Known rows, with every way that one mark hangs from another
(j_948 (j_5 j_46) (j_146 j_538) (j_866 j_2)): [ 6.17 -3.93 -1.83  1.08 -1.64  1.50 -2.89  3.06  0.01 -0.79  5.36 -0.80
  0.36  1.17 -1.98 -6.80 -0.41 -6.05 -1.74]
(j_948 j_866): [ 0.89  1.69 -0.59  0.41 -3.32  2.84  0.22 -2.24  1.47  1.53  1.60 -0.87
  0.33 -1.19 -1.85 -2.96  1.76 -2.52 -1.87]
(j_866 j_2): [ 0.75  0.43 -1.78 -1.13 -6.61  3.60  3.13 -0.69  0.39  0.64  2.18 -0.97
 -0.38 -0.66 -1.02 -6.09  2.19 -2.35  0.01]
(j_866 j_46): [ 0.69  1.74 -1.78 -1.14 -3.16  4.28  4.52 -1.88  1.19  2.82  1.31 -1.60
  0.77 -1.08  1.02 -3.73  1.02 -0.74 -1.21]
(j_291 (j_538 j_146)): [ 0.68  2.85  0.53  0.22 -4.28  0.78  3.58 -2.95 -1.73  3.44  2.17  0.70
  3.52  0.89 -1.49 -3.34 -0.57 -3.00 -2.96]
(j_2 (j_866 (j_46 j_5))): [ 0.37  1.13 -0.77  1.15 -2.76  4.55  6.50  0.51  4.69  0.71  0.28 -0.08
  0.39 -0.98  0.38 -1.92 -0.17 -0.10 -3.76]
(j_866 j_2 j_46 (j_948 j_146)): [ 4.87  2.29 -5.33 -1.22 -5.27  2.64  3.72 -1.13  1.54  1.30  2.46 -2.85
 -1.69 -1.72  1.04 -5.19  2.72 -5.15 -1.39]
(j_46 (j_866 j_2 (j_948 j_5))): [ 0.66 -0.04 -2.72 -1.71 -5.77  2.09  3.80 -0.97  7.67 -1.97  3.31 -0.39
  0.08 -1.08 -2.99 -2.50  3.46 -4.14  1.47]
(j_866 j_2 (j_948 j_5 (j_146 j_538))): [ 4.95 -1.75 -2.37 -0.70 -3.61 -0.61  2.56 -0.38  2.25 -1.26  6.46  0.98
  1.51 -0.39 -3.37 -4.41  0.80 -5.33  0.51]
(j_948 (j_5 (j_46 j_866)) j_146): [ 1.36 -0.47 -0.16 -4.07 -2.15  3.95  0.32  2.22  2.71  0.64  3.02  4.22
  0.02  3.59 -0.86 -0.44  0.52 -3.26 -0.30]
(j_538 j_146): [-0.05  3.81 -0.28 -2.76 -5.83  3.12  3.97 -1.52 -0.87  2.38  3.83  1.88
  2.46  1.81 -1.87 -4.84 -0.56 -1.12 -1.88]
(j_2 (j_866 (j_46 j_5) (j_948 (j_146 j_538)))): [ 3.87  0.63 -1.74  1.98 -0.59 -0.51  6.16  0.38  4.33  0.23  2.98  0.64
  0.67 -0.96 -0.90 -0.07 -0.68 -2.21 -5.59]
(j_2 (j_866 (j_46 (j_5 j_948)))): [ 0.47 -0.83 -0.70  1.43 -2.33  3.19  5.34  1.84  6.17  0.17 -1.21 -1.16
 -1.85 -0.75 -1.37 -1.86  0.30 -0.23 -1.48]
(j_5 j_948): [-0.04 -0.31  0.08 -1.38 -3.99  1.84  2.23 -0.55  1.90  1.55  0.74  0.28
 -1.39  0.27 -3.16 -2.71  1.91 -0.63  1.89]
(j_866 j_2 (j_46 j_5) j_948): [ 3.02  0.83 -4.44  2.23 -4.08  3.84  6.10  0.27  5.00 -0.81  2.97 -2.89
 -2.42 -5.04 -0.03 -5.80  1.08 -2.46 -1.75]
(j_2 j_866): [-0.64  1.39  0.22 -1.85 -5.76  2.85  4.52 -1.44  2.69  2.16  0.38  1.38
  2.38  1.59 -0.76 -1.93  1.15 -0.70 -2.17]
(j_291 j_538): [ 0.52  0.76  0.84  1.02 -3.06  0.95  3.02 -3.48 -0.25  3.13  0.69  0.47
  1.80 -0.84 -0.63 -1.55  1.08 -2.52 -1.30]
(j_5 (j_46 (j_866 j_2)) (j_948 (j_146 j_538))): [ 2.54 -3.78 -1.06 -1.25 -2.97 -0.95 -1.08  4.90  1.12 -0.86  1.29 -1.06
 -3.92  3.47 -2.50 -3.11  2.28 -3.27 -1.21]
(j_5 j_46 j_948): [ 1.23 -2.19 -0.67 -1.43 -3.37  3.14  0.98  2.33  1.56  2.69  1.54  0.11
 -2.05  1.47 -1.15 -4.90  0.16 -0.18  0.79]
(j_5 (j_46 (j_866 j_2)) (j_948 j_146)): [ 2.07 -1.77 -1.93 -2.75 -4.94  1.97 -1.09  4.60  1.92 -0.22 -0.20 -0.72
 -5.31  3.43 -1.43 -3.43  3.23 -4.00  0.12]
(j_46 j_5 (j_866 j_2 (j_948 j_146))): [ 1.85  1.82 -2.33 -0.25 -4.62  1.52  3.11  1.20  4.85 -2.89  2.18  1.47
 -4.18 -1.67 -2.80 -0.32  3.21 -4.49 -2.03]

Rows
[ 2.90 -1.18 -0.63 -2.70 -2.94  2.47 -0.52  2.97 -0.64  2.69  1.44  1.84
 -2.99  2.84 -0.85 -3.51  0.31 -2.13  0.34]
(j_5 j_46 (j_948 j_146))
[ 3.71  2.89 -2.95  0.60 -1.32  2.90  4.84 -0.50  2.95  0.76  3.02  1.09
 -2.07 -2.87 -0.16 -1.54  0.37 -2.78 -2.54]
(j_866 (j_46 j_5) (j_948 j_146))
[ 1.68  1.62 -1.54  3.45 -0.55  4.42  2.23 -0.31  3.34  0.05  1.24 -2.26
 -1.58 -3.83 -0.59 -3.12  0.28 -1.99 -3.15]
(j_948 (j_866 (j_46 j_5)))
[ 5.32 -1.80 -3.01  2.37 -1.44 -0.95 -1.42  1.31  0.54 -0.29  0.63 -6.22
 -3.33 -0.60 -2.21 -5.12  2.62 -5.77 -1.52]
(j_5 (j_948 (j_146 j_538) (j_866 j_2 j_46)))
[-2.18 -0.17  1.31  0.09 -2.14  1.61  2.78  1.75  5.89 -2.02 -0.35  1.64
 -4.11 -0.36 -4.47  1.16  2.36 -0.28  0.37]
(j_46 (j_5 j_948) j_866)
[ 5.82 -1.96 -2.85 -0.56 -3.63  4.53 -2.87  2.89  0.81 -0.23  3.93 -0.40
 -0.89  0.95 -0.75 -6.94  0.56 -6.73 -0.31]
(j_948 (j_5 j_46) j_146 (j_866 j_2))
[ 4.28 -2.56 -1.72  2.54 -0.95  0.14  2.43  3.49  0.84 -1.98  1.99 -2.30
 -4.25 -1.09 -2.80 -4.74  0.66 -3.12 -0.81]
(j_866 j_2 (j_46 (j_5 (j_948 (j_146 j_538)))))
[ 3.07  0.65 -3.81 -2.66 -5.65  2.18  1.11  2.25  3.05  0.36  2.30 -0.11
 -3.33  1.18  0.17 -3.13  3.10 -4.71 -2.45]
(j_5 (j_46 (j_866 j_2 (j_948 j_146))))
[ 3.52  3.12 -2.31  0.07 -1.74  3.20 -0.21 -1.66 -0.05  2.27  0.67 -2.09
 -0.92 -0.85  0.39 -2.59  1.86 -4.53 -3.01]
(j_948 j_146 (j_866 j_46))
[-0.13 -1.01 -2.11 -2.10 -5.71  4.03  1.50  2.66  2.50  0.24  1.23 -1.55
 -1.96  1.41  0.36 -4.69  2.53 -1.96 -1.88]
(j_5 (j_46 (j_866 j_2)))
[-1.18  0.43 -0.51  0.46 -4.86  3.47  3.61  1.72  4.27 -3.00  1.14  0.49
 -3.04 -1.40 -2.51 -2.09  2.75 -1.84 -1.35]
(j_46 j_5 (j_866 j_2))
[ 4.22  1.82 -3.21 -2.09 -2.21  2.98  4.00 -2.00  3.82  1.64  4.25  0.94
  1.27 -1.07 -0.24 -2.30  0.72 -4.51  0.59]
(j_866 j_46 (j_948 j_5 j_146))
[ 1.27 -2.40  0.39  1.19 -1.93 -1.52  1.16  3.94  2.70 -4.22  1.11  0.55
 -5.16  0.74 -5.51 -0.45  2.53 -3.26 -0.72]
(j_46 (j_5 (j_948 (j_146 j_538))) (j_866 j_2))
[ 5.76 -1.37 -4.12  0.06 -2.44  0.42  3.44 -0.51  2.94 -0.49  5.72 -1.92
  1.20 -1.43 -1.34 -5.15  0.73 -5.38 -0.31]
(j_866 j_2 j_46 (j_948 j_5 (j_146 j_538)))
[ 3.06  0.92  0.26  0.91 -0.87 -0.84 -1.21 -1.63 -1.52  0.88  2.92  0.42
  0.61  0.32 -2.88 -1.52  0.83 -3.86 -3.45]
(j_948 (j_146 j_538) j_866)
[ 2.89  0.38 -3.28  4.02 -2.76  4.79  1.84  1.13  3.28 -1.40  1.33 -4.73
 -3.02 -4.39 -0.40 -6.06  1.38 -3.74 -2.82]
(j_948 (j_866 j_2 (j_46 j_5)))
[ 3.80 -2.57 -4.15 -1.19 -5.45  4.23  2.62  1.54  4.81  0.53  5.83 -0.42
  0.61 -1.18 -0.63 -7.70  0.17 -3.46  1.01]
(j_866 j_2 (j_948 (j_5 j_46)))
[ 3.95  1.58 -2.79 -2.23 -3.32  2.62  5.09 -1.46  6.12  1.64  2.56  0.84
  2.82  0.63  0.07 -1.11  0.73 -4.40 -1.30]
(j_2 (j_866 j_46 (j_948 j_5 j_146)))
[ 1.78  0.05 -0.10 -1.97 -1.14 -1.60  2.66 -1.46  4.99 -1.11  4.87  3.16
  1.76  1.11 -4.20  1.94  1.73 -3.87 -0.79]
(j_46 (j_866 (j_948 j_5 (j_146 j_538))))
[ 4.86 -1.98 -1.13  1.11 -2.22  0.37 -1.52  0.20  0.51 -1.77  4.67 -0.66
  0.95  0.10 -3.90 -4.62  1.15 -6.52 -0.58]
(j_948 j_5 (j_146 j_538) (j_866 j_2))
[ 2.82 -1.73  0.29  1.80  0.08 -0.44  3.87  2.63  3.18 -0.46  0.35  0.13
 -1.44  1.10 -2.50 -0.39 -0.54 -1.44 -3.08]
(j_2 (j_866 (j_46 (j_5 (j_948 (j_146 j_538))))))
[ 4.83  1.38 -3.38  2.98 -2.30  4.07  0.46  1.59  1.12 -1.49  1.31 -3.03
 -3.72 -2.98 -0.43 -4.96  1.52 -5.69 -2.97]
(j_948 j_146 (j_866 j_2 (j_46 j_5)))
[ 3.32  1.24 -0.36 -0.88 -2.10  2.88 -1.31 -1.40  1.44  0.24  3.25  2.08
  0.93  0.45 -3.01 -1.86  1.08 -5.56  0.14]
(j_948 j_5 j_146 j_866)
[ 1.74  0.12 -2.76  1.79 -3.72  5.19  5.05  1.33  2.30 -0.84  2.01 -2.31
 -2.14 -3.17  0.16 -6.18  0.68 -1.78 -1.41]
(j_866 j_2 (j_46 j_5))
[ 2.32 -1.87 -1.50  3.78 -3.40  2.21 -0.33  2.42  4.11 -2.76  0.65 -2.81
 -5.03 -3.07 -4.58 -5.12  2.20 -3.64  0.34]
(j_46 (j_5 (j_948 (j_866 j_2))))
[ 3.89 -2.79 -2.86  0.53 -4.03  5.22 -1.38  2.35  3.07 -0.15  4.09 -2.13
  0.03 -0.55 -0.84 -8.12  0.28 -4.70 -0.07]
(j_948 (j_5 j_46) (j_866 j_2))
